In the rows, 128 means zero.
Known rows, with every step that occurs:
E -> V: [111 125 124 152 121 123 140  89 110  89 171 156 118 112 143 137 120 106
 124]
X -> L -> V -> D: [120 124 128 176 105 203 169 100 161  84 122 201 156 139 126  92  88  76
 128]
X -> L -> V: [102 107 154 155 104 172 149 102 119  64 129 166 145 109 123 111 104  68
 146]
N -> E -> V: [129 127 135 131 158 101 115 130 121 112 172 140 124 158 171 136 116  93
 131]
E -> D -> V -> L -> X: [101 111  99 186 106 148 150  87 125 145 152 143 157 135   4 138  38 132
 133]
D -> N -> E -> V -> L -> X: [127 123 152 144 138  99 122 148 127 136 161  84 118 186  86 139  47 109
 104]
D -> E -> V -> L: [133 127 139 157 141 166 123 114 139  58 150 140 113  95 107 140 103 101
 101]
D -> V -> E: [120 137  81 139 123 110 122 144 166 107 121 151 156 113 144 115 117 121
 106]
L -> V -> N: [120 136 134 142  78 154 156 132 130  75 147 130 143 102 133  68 116  99
 121]
L -> X -> V: [ 99 128 149 136 108 149 137 100  91  68 148 140 144 147 113 132  80  93
 167]
D -> N -> E -> V -> L: [144 124 128 119 131 121 134 151 143 125 156 107 107 156 144 134  77 112
  91]
L -> X: [ 87 109 143 180 132 116 127 121 109  88 154 146 167 132 107 132  98  87
 157]
N -> E -> D -> V: [ 97 110  76 150 170 124 136 125 143 155 153 164 177 173 110 144  68 113
 134]
X -> V -> E -> D -> N: [121 138  82 148 119 169 169 133 155 111 137 184 152 151 156 126  56 132
 105]
N -> E -> V -> L: [167 133 141 123 129 126 116 132 131 120 163 126  99 131 146 126 113  95
 125]
L -> V -> E: [129 147 122 128 100 119 121 156 139 107 122 148 158  99 182  75 135  77
 137]
V -> E: [137 135 112 159 129 121 119 160 160  91 132 177 156 100 188 108 142  96
 131]
X -> V: [116 129 121 114 101 176 150 103 105  57 143 163 134 116 169 127 112  94
 154]
L -> X -> V -> N: [128 142 156 154  91 164 147 107 118  47 155 125 126 148  90 106  72 120
 130]
N -> E -> V -> L -> X: [151 132 170 148 134 102 103 129 116 130 167 107 109 162  92 131  82  96
 138]
D -> N -> E: [100 106 112 134 165 116 135 181 147 107 143 135 172 169 185 134  88  89
 120]
V -> N: [132 126 124 174 108 154 154 134 154  58 159 156 137 106 137 100 119 118
 112]

Rows:
[133 129  92 196 140 136 139 137 161 126 152 210 166 114 150 119 108 109
 135]	V -> E -> D
[ 98 134 101 159 142 187 145 139 166  83 121 176 194 134 148  90  89  69
 120]	L -> V -> D -> E
[112 136  79 133 101 202 190 121 161  83 129 174 154 167 170 115  59 113
 101]	X -> V -> D -> N
[149 127 136 155 148 132 128 174 166  82 157 141 145 147 165 101 115 103
 120]	V -> N -> E
[104 119  72 189 115 161 176  98 160 112 163 165 152 132  56 118  65 154
  93]	E -> D -> V -> N
[111 121  93 193 169 189 142 144 189  67 127 200 189 135 154 122  99  85
 110]	V -> D -> E
[127 116 150 173 102 139 127 124 120  93 148 134 145 105  83 123  94  92
 154]	V -> L -> X
[149 129 132 143  92 147 141  96 117  95 164 143  92  88 117 125 118 111
 117]	E -> V -> L
[149 144 107 156 155 131 134 126 165 136 164 171 134 183 174 117  99  98
 115]	N -> E -> V -> D
[141 138 147 170 139 158 143 123 131 113 173 143 142 205  75 118  34 123
 143]	L -> X -> V -> N -> E -> D
[138 115  82 144 142 150 139 129 153 161 146 151 151 147  85 134  65 116
 130]	N -> E -> D -> V -> L
[154 135 128 105  71 199 152 106 115  62 134 151 110  87 148 117 108  97
 146]	X -> V -> L
[122 118  91 127  92 156 144 114 139  98 129 132 136  90  97 123 102 117
 118]	D -> V -> L
[140 141 146 122 117 131 131 166 143  99 146 112 147 144 158  70 109  85
 129]	L -> V -> N -> E
[117 107 105 175 174 133 134 137 139 139 167 191 174 160 152 136  93  88
 158]	N -> E -> D
[146 147 167 134 127 142 124 146 130  73 154 108 131 190 114 107  65 106
 140]	L -> X -> V -> N -> E
[117 112  73 164 104 171 165  90 140 134 147 167 146 104  57 134  70 129
 122]	E -> D -> V -> L
[135 131 151 158 109 153 130 137 154  76 114 173 142 106 150  91 115  77
 130]	X -> L -> V -> E
[131 124 129 195 119 169 149 111 155 111 133 208 154 119 112 103  86  93
 132]	X -> L -> V -> E -> D
[119 125 163 179 147 139 110 112 125  73 155 118 125 126  52 146  73 102
 112]	D -> E -> V -> L -> X
[132 132 124 159 129 146 150 145 145 137 165 147 157 159 120  79  78  98
 132]	L -> V -> N -> E -> D
[105 141 125 171 152 197 138 117 156  56 129 170 175 178 105 128  48  91
 128]	L -> X -> V -> D -> E
[129 132 104 134 141 122 130 157 169 101 145 114 147 159 121 109  92 127
  98]	D -> V -> N -> E
[101 117  76 175 123 169 179 141 180 104 138 185 177 155 163 115  77 109
  96]	V -> D -> N
[104 136 106 170 124 143 154 130 139 122 144 160 162 182  97 131  24 131
 118]	L -> X -> V -> E -> D -> N
